Each row was made from one path, in order. Every step used is in the known rows, and no mark comes twice. Write each row's path.
Known rows
z -> e -> r -> k: [ 1.38  2.36 -0.60  3.04  0.52  3.71  0.01  1.69 -0.54  4.16 -0.41  0.32
  3.77  3.34  0.26  1.33  2.00  0.39  1.63  4.12  3.98  2.30 -2.16  1.78
  0.00  0.03 -0.01 -1.02]
z -> e: [ 1.75  2.14 -0.16  0.98  0.86  4.17  0.19 -0.09  0.09  4.48  1.81  0.20
  0.20  1.28 -1.25  0.88  0.83  0.22  0.02  3.44  5.32  0.57 -0.22  1.89
  0.67 -0.30  1.98  0.10]
c -> k -> r -> e -> m -> h -> u: [-1.21 -0.55  0.42  3.25 -1.82  4.71  4.43  6.58 -2.09  1.53 -2.54  0.42
  1.67  1.06 -0.44  1.70  0.84  0.34  1.42  3.59 -2.40  1.10 -0.27  1.22
 -2.10 -1.57 -1.72 -1.94]
t -> e: [ 2.60  1.72  1.34  2.37 -1.31  2.24  0.84  3.74 -0.09  3.93  2.17 -0.89
  0.57  1.22 -1.69  4.79 -0.02  0.03  0.70  1.77  3.78 -1.21 -0.99  2.35
  0.41 -0.35  1.49 -1.66]
e -> r -> v -> c -> k: [-0.86  1.18  0.34 -0.89 -2.20 -0.71 -1.74  5.51 -1.68 -2.01 -1.88  0.91
  2.85  3.09  0.83 -0.73  1.55  1.13  1.28  2.86  1.81  1.02 -2.88 -1.22
 -1.18  0.95 -2.24 -2.91]
u -> h -> m: [-0.40  2.57  0.63 -3.92 -1.13 -1.04  2.84 -1.19 -2.26 -3.35  2.37  0.00
  1.31 -1.30  0.28 -3.39 -4.27 -0.17 -0.66  3.48 -1.78  0.99 -0.08 -0.33
 -1.01  2.63 -0.30  1.79]
e -> r -> v -> c: [-0.15  1.92 -0.21 -1.66 -2.08 -2.13 -2.40  4.73 -1.89 -2.17 -2.34  0.70
  2.48  2.72  0.82 -0.98  1.31  1.04  0.87  2.12  3.38  0.31 -2.92 -1.60
 -0.96  1.51 -2.29 -2.69]
k -> c: [ 0.48 -1.32 -3.35  0.31 -1.82  2.02  2.62  5.91 -0.65 -0.79 -1.91  0.29
 -0.78 -0.80 -2.18 -1.50  3.89  0.13 -1.12 -0.44 -0.55 -2.38  0.95 -0.17
  0.20  0.19  0.24 -2.89]
v -> c -> k -> r -> e -> m -> h -> u: [ 0.02 -1.03  0.98  0.21 -3.56  2.51 -0.46  6.28 -2.56  2.97 -2.91  0.20
 -0.17  1.47 -1.26  0.35 -0.87  1.50  0.00  4.52  0.85  1.57 -1.91 -1.25
  0.41  0.12 -0.48 -1.24]
t -> e -> m -> h -> u: [ 2.57  0.57  3.16  0.55 -1.52  0.56  0.52  5.61 -2.17  5.73 -0.49  1.39
  1.82  1.02 -0.54  3.74 -0.46 -0.51  0.09  3.48  4.09 -1.48 -2.16  1.47
 -0.12 -0.68  2.35 -0.13]
m -> h: [ 1.29 -1.75  0.83  1.81 -0.57 -3.23 -0.79  1.56 -2.36  1.42 -1.42  0.71
 -2.97 -0.49  0.45  1.68 -3.25  0.20 -1.53  3.78  0.49 -1.27 -0.10  0.23
  0.07 -1.18  0.08  0.17]
t -> e -> r -> k -> c -> v: [ 2.37  0.46  0.54  4.69 -2.45  1.41  1.85  8.10 -0.76  3.00 -0.87 -0.21
  4.15  3.24 -1.29  4.79  2.00  0.42  1.92  2.57  2.66 -1.06 -2.22  2.48
 -0.77 -0.23 -0.40 -3.64]
u -> e: [-0.13  1.67 -1.58 -0.85 -1.61  1.49  1.12 -2.63 -1.34 -0.05  1.53 -0.22
 -1.99 -0.72 -2.34  0.44 -4.71  0.86  0.88 -0.04  8.40 -0.43 -1.43 -0.40
 -0.49 -0.36 -0.75 -0.23]
z -> e -> r: [ 1.65  2.78 -0.24  1.16  0.27  3.37 -0.39  0.12 -1.21  4.36  0.78  0.73
  2.26  3.35  0.18  0.27  1.83  0.50  1.29  3.96  2.99  1.50 -1.98  1.41
  0.05  0.85  0.83 -0.46]
r -> k: [-0.50 -1.05 -0.68  3.82  0.53  0.56  0.78  3.07  1.47 -0.41 -2.46 -0.84
  3.09  0.00  0.21  2.27  0.54 -0.27  0.72  0.29  2.00  1.73 -0.24  0.76
 -0.11 -1.65 -1.80 -1.29]
k -> r -> v -> c: [ 0.66  2.41 -4.23  2.23 -2.06  1.34  0.59  8.31 -0.17 -4.40 -3.31 -1.94
  0.98  0.31 -1.66  0.06  1.58  0.91 -1.16  2.30  8.72 -1.23  0.09 -0.60
 -1.40 -0.14 -2.89 -3.92]
z -> e -> u -> h: [ 0.73  0.61 -0.47  2.39  0.35  1.48  1.06 -1.91 -1.35  4.57  1.42  1.22
  0.99  0.71 -0.08  0.83  2.79  0.05  0.47  5.90  2.58  1.83 -0.46  1.80
 -0.04 -1.55  0.70  0.60]
m -> h -> u -> e -> r -> k: [ 1.57 -1.95  1.09  0.82 -0.60 -2.98  0.07  0.67 -4.32  1.59 -2.83  1.17
 -1.33 -0.29  1.11  1.77 -3.40 -0.14  0.38  4.11  0.74 -0.26 -1.52 -1.06
  0.54 -1.23 -1.72 -1.09]
h -> m -> e -> r -> v: [ 0.52  4.93  1.37 -5.24 -1.46  1.38 -0.94  4.52 -4.38 -2.84 -0.07  1.95
  1.09  1.97  1.57 -3.76 -4.59 -1.04 -0.59  2.29  0.26  1.06 -2.06 -0.19
 -2.26  3.76  0.12 -1.17]
v -> c -> k -> r: [-0.32 -1.15 -0.71  2.09 -2.88  3.26 -1.07  5.04 -0.28  0.66 -0.99 -0.95
  0.00  1.81 -1.45 -0.09 -0.02  1.80 -0.23  3.51  0.92  2.09 -1.36 -0.83
  0.83  0.19 -0.40 -1.46]
u -> h -> m -> e: [-0.10  3.81  1.62 -3.54 -1.74  0.24  2.47 -0.68 -3.31 -2.83  2.25  0.50
  0.41 -1.18 -0.26 -2.34 -7.23 -0.63 -1.21  4.16 -2.18  0.20 -0.21 -0.14
 -1.11  0.97 -0.02  0.94]
r -> e -> m -> h: [-0.21  2.84  2.33 -2.61 -2.68 -0.28  1.57  3.07 -3.58  5.17 -3.29  1.38
 -0.76 -0.03 -1.37  2.02 -3.08  0.28  0.44  1.04  4.12 -1.20 -1.34  0.43
 -2.17  0.14 -0.42  0.44]
m -> e -> r: [ 0.58  3.11  2.21  1.06 -1.73  1.51 -1.41  1.23 -3.51  0.65 -1.15  1.49
  0.11  2.41  0.38  1.45 -5.02 -0.72  0.03  1.84 -3.30 -0.58 -2.15  0.01
 -0.88 -2.20 -0.61 -2.38]
u -> h -> m -> e -> r -> v -> c -> k: [-0.71  3.85  2.09 -3.77 -2.96  0.59  1.65  2.52 -3.81 -3.65  1.75  0.87
  1.42  0.25 -0.33 -2.56 -6.65  0.09 -0.73  5.94 -1.10  0.96 -1.38 -0.67
 -1.48  1.08 -0.81 -0.49]
m -> h -> u: [ 1.87 -2.80  2.13 -0.12  0.29 -3.60 -0.43  0.91 -3.50  1.86 -2.21  1.32
 -2.44 -0.97  1.52  1.13 -1.67 -0.60 -0.93  3.74 -2.92 -1.12  0.16 -0.93
  1.11 -0.93 -0.24 -0.28]

Which path is each row?
[-0.03  4.58  1.62 -4.67 -2.88 -0.77  0.99  1.75 -4.00 -3.74  1.23  0.65
  1.02 -0.14 -0.27 -2.73 -6.87 -0.09 -1.20  5.25  0.12  0.28 -1.39 -1.01
 -1.27  1.66 -0.86 -0.27] | u -> h -> m -> e -> r -> v -> c
[ 1.69  0.94  1.55 -0.91  0.68  2.58 -0.18  1.76 -1.97  6.31 -0.85  2.50
  1.51  1.08 -0.04 -0.10  0.33 -0.32 -0.55  5.06  5.69  0.33 -1.41  1.05
  0.11 -0.53  2.84  1.68] | z -> e -> m -> h -> u
[ 1.80 -1.94  1.41 -0.59 -0.48 -2.82  0.15 -0.36 -4.16  1.83 -1.50  1.23
 -3.47 -1.32  0.34  1.39 -4.00 -0.15 -0.45  3.73  1.00 -1.34 -0.55 -1.14
  0.93 -1.27 -0.56 -0.36] | m -> h -> u -> e
[-0.01  2.84 -3.47  4.14 -2.60  1.13  4.32  3.25 -2.65  0.11 -3.40 -1.57
  0.61  0.12 -1.05  1.96  1.88  0.41  0.96  2.16  1.47  0.02  0.13  0.87
 -2.61 -0.63 -4.10 -2.63] | k -> r -> e -> u -> h
[ 1.12 -1.94  1.81 -0.95 -1.71 -2.47 -0.59  2.80 -4.73  1.07 -2.03  1.59
 -2.40  0.03  0.34  1.06 -3.50  0.53  0.00  5.53  2.22 -0.56 -1.68 -1.58
  0.54 -1.10 -1.32 -1.79] | m -> h -> u -> e -> r -> v -> c -> k
[-0.23  2.40  0.86 -1.83 -2.68 -0.30  3.73  3.19 -3.49 -3.64  0.14  1.04
  2.41 -0.21 -0.61 -2.29 -5.78 -0.33 -0.69  4.64 -2.23 -0.42 -0.47  0.08
 -1.99  0.76 -1.08 -0.53] | u -> h -> m -> e -> r -> k -> c -> v
[-0.31  0.90  1.95  2.29 -1.60 -0.29  0.03 -0.77 -3.61  0.95 -0.51  1.96
 -1.28 -0.27  0.12  2.00 -3.82 -1.23 -0.80  3.83 -3.73 -0.24 -0.54  0.35
 -0.93 -4.69 -0.72 -1.34] | m -> e -> u -> h
[-0.74  0.04 -0.43  0.41 -4.01  2.45  0.46  4.91 -2.54  1.03 -0.97 -0.43
  0.14  1.55 -1.16 -0.92 -0.50  1.69  0.29  5.02 -0.03  3.08 -1.73 -0.68
 -0.38  1.45 -1.24 -1.07] | v -> c -> k -> r -> e -> u -> h -> m
[-1.02  0.22  0.58 -1.81 -1.96  0.61 -1.38  7.40  0.31 -2.54 -0.68  0.21
 -0.02  0.16 -1.70  0.24  0.19  1.12 -0.72  3.03  7.87 -0.45 -0.32 -0.83
 -0.47 -0.92 -0.94 -2.99] | r -> v -> c -> k
[ 1.44  1.49  0.94 -0.01  0.27  2.75 -0.38  2.00 -1.38  6.14 -0.43  2.21
  1.24  1.30 -0.58  0.17 -0.56  0.11 -0.85  5.09  7.35  0.18 -1.58  1.62
 -0.33 -0.70  2.99  1.88] | z -> e -> m -> h
[-0.15 -1.97 -3.05  3.87 -0.80  2.11  2.60  7.21  1.03 -0.96 -3.79 -0.61
  2.52 -0.52 -1.36  1.24  3.31 -0.18 -0.09  0.03  1.66  0.10  0.41  0.69
  0.05 -1.62 -1.62 -3.30] | r -> k -> c
[-1.79 -0.50 -1.12  5.28 -1.91  5.01  4.31  5.30 -1.07  0.88 -1.41 -0.30
  1.44  1.55 -0.52  1.98  2.82  0.62  1.97  2.92 -2.41  2.15  0.01  1.90
 -2.38 -1.65 -2.46 -2.58] | c -> k -> r -> e -> u
[ 0.74  3.83 -3.34  3.11 -2.26  3.14  3.69  4.53 -1.63  0.01 -3.12 -2.28
  0.12  0.49 -1.89  2.06  0.50  0.59  0.69  0.39  3.31 -0.84  0.30  0.93
 -2.11  0.24 -3.18 -2.96] | k -> r -> e
[-0.37 -1.44 -1.55  3.20 -1.58 -0.81  1.37  6.01 -1.04 -1.12 -4.25  0.78
  4.96  2.82  0.75  0.11  3.10  0.47  1.82  1.03 -1.66  0.57 -1.96  0.07
 -1.48  0.31 -2.68 -2.93] | e -> r -> k -> c -> v
[ 1.74 -2.37 -0.07  0.88 -1.18 -2.45  1.05  2.79 -4.55  1.34 -3.53  1.28
 -1.65 -0.57  0.38  1.28 -1.91 -0.07 -0.01  3.93  0.44 -1.11 -1.20 -1.12
  0.59 -1.23 -1.65 -2.11] | m -> h -> u -> e -> r -> k -> c
[-0.35  0.44 -2.55  1.59 -2.76  0.59  2.29  1.77 -2.01 -0.90 -1.52  0.47
  1.66  1.29 -1.92  0.56 -2.70  1.29  2.21  0.69  7.69 -0.33 -2.67 -0.22
 -1.66 -0.14 -2.60 -2.21] | u -> e -> r -> k -> c -> v
[-1.81 -0.41 -1.65  4.49 -0.95  4.88  3.60  7.72  0.73 -3.26 -0.74 -0.50
  2.36  0.95 -0.70  0.96  2.35  0.58  0.71  3.15  1.08  0.81  0.66  1.47
 -2.25 -2.20 -2.08 -3.24] | c -> k -> r -> v
[ 0.49  3.43 -2.56  2.52 -2.66  1.99  3.34  6.09 -2.71  1.16 -4.67 -0.88
  0.86  0.51 -1.44  1.58 -0.44  0.44  0.02  1.60  4.84 -1.12 -0.62  0.70
 -2.85  0.05 -2.51 -1.65] | k -> r -> e -> m -> h
[ 0.13  4.08  2.00 -5.10 -2.30  2.59 -1.42  5.75 -4.40 -2.19  0.20  2.04
  1.00  2.63  1.20 -3.69 -4.75 -0.43 -0.46  3.55 -0.16  1.99 -2.56 -0.39
 -1.90  3.64  0.36 -1.42] | h -> m -> e -> r -> v -> c -> k
[-0.97  1.93  0.94 -0.32 -2.53 -1.51  2.98 -0.98 -3.51  3.71 -1.41  0.38
 -1.06 -0.60 -0.92  2.63  0.17  0.19  1.76  1.83 -0.72  0.37 -0.28  0.60
 -1.83 -0.81 -2.62 -0.84] | r -> e -> u -> h
[ 0.90  1.40 -0.42  0.54  0.32  1.72  1.08 -1.35 -2.09  3.91  1.75  1.50
  1.31  0.93  0.45 -0.96  2.38 -0.18  0.31  6.17  2.69  2.52 -0.70  1.71
 -0.45  0.35  1.05  1.08] | z -> e -> u -> h -> m
[-0.37  4.70  1.54 -3.95 -2.05 -0.59  2.24  1.23 -3.83 -4.27  1.49  0.81
  1.56 -0.45  0.13 -2.56 -6.42 -0.53 -0.86  4.69 -0.55 -0.06 -0.85 -0.44
 -1.91  1.19 -1.08 -0.17] | u -> h -> m -> e -> r -> v
[-1.47  0.52 -0.93  4.49 -1.83  6.00  4.60  5.60 -0.52  0.40 -0.82 -0.91
  1.22  1.41 -1.36  2.11  1.00  0.76  1.66  2.41 -1.59  1.40  0.28  1.84
 -2.12 -1.36 -2.06 -2.62] | c -> k -> r -> e
[-0.11  3.07  2.60  0.40 -2.68  2.26 -1.83  5.08 -3.26 -0.51 -1.34  1.66
  0.16  2.59 -0.46  1.61 -4.83 -0.10 -0.17  3.58  0.23 -0.63 -2.29 -0.34
 -1.12 -2.87 -1.09 -3.85] | m -> e -> r -> v -> c -> k
[-0.60  1.45  0.73 -0.13 -2.03 -0.80  1.55  0.24 -3.15  4.62 -2.23  0.66
 -1.38  0.22 -0.48  2.56  1.80  0.13  1.93  0.33  0.28  0.68 -0.49  0.74
 -1.70 -0.20 -2.13 -1.29] | r -> e -> u
[-0.79 -0.68 -0.41  2.17 -3.93  2.20  0.44  4.25 -1.78  1.72 -1.34 -0.74
 -0.15  1.32 -1.69  0.80  0.01  1.85  0.43  4.85  0.12  2.37 -1.41 -0.62
  0.06 -0.40 -1.60 -1.57] | v -> c -> k -> r -> e -> u -> h
[ 0.77  2.83 -1.90  1.52 -2.20  1.78  3.53  5.74 -3.25  1.35 -5.05 -0.61
  1.03  0.29 -0.89  1.23  0.28  0.09  0.36  1.62  2.98 -0.95 -0.46  0.17
 -2.34  0.16 -2.63 -1.88] | k -> r -> e -> m -> h -> u
[ 0.31  3.95  2.04  0.19 -1.79  1.12 -1.35  3.78 -3.25 -1.15 -1.58  1.66
  0.28  1.92 -0.04  1.69 -4.52 -0.76 -0.30  2.29  0.61 -1.57 -1.74 -0.09
 -1.58 -2.71 -1.28 -3.65] | m -> e -> r -> v
[-0.40 -0.96  1.56 -1.36 -0.88 -2.16 -0.77  3.23 -2.13  2.29 -3.26  2.85
  1.48  0.07  0.98 -1.05 -1.67 -0.24 -1.27  2.35  2.66 -0.48 -1.91 -0.37
 -1.48 -0.59  1.39  2.58] | e -> m -> h
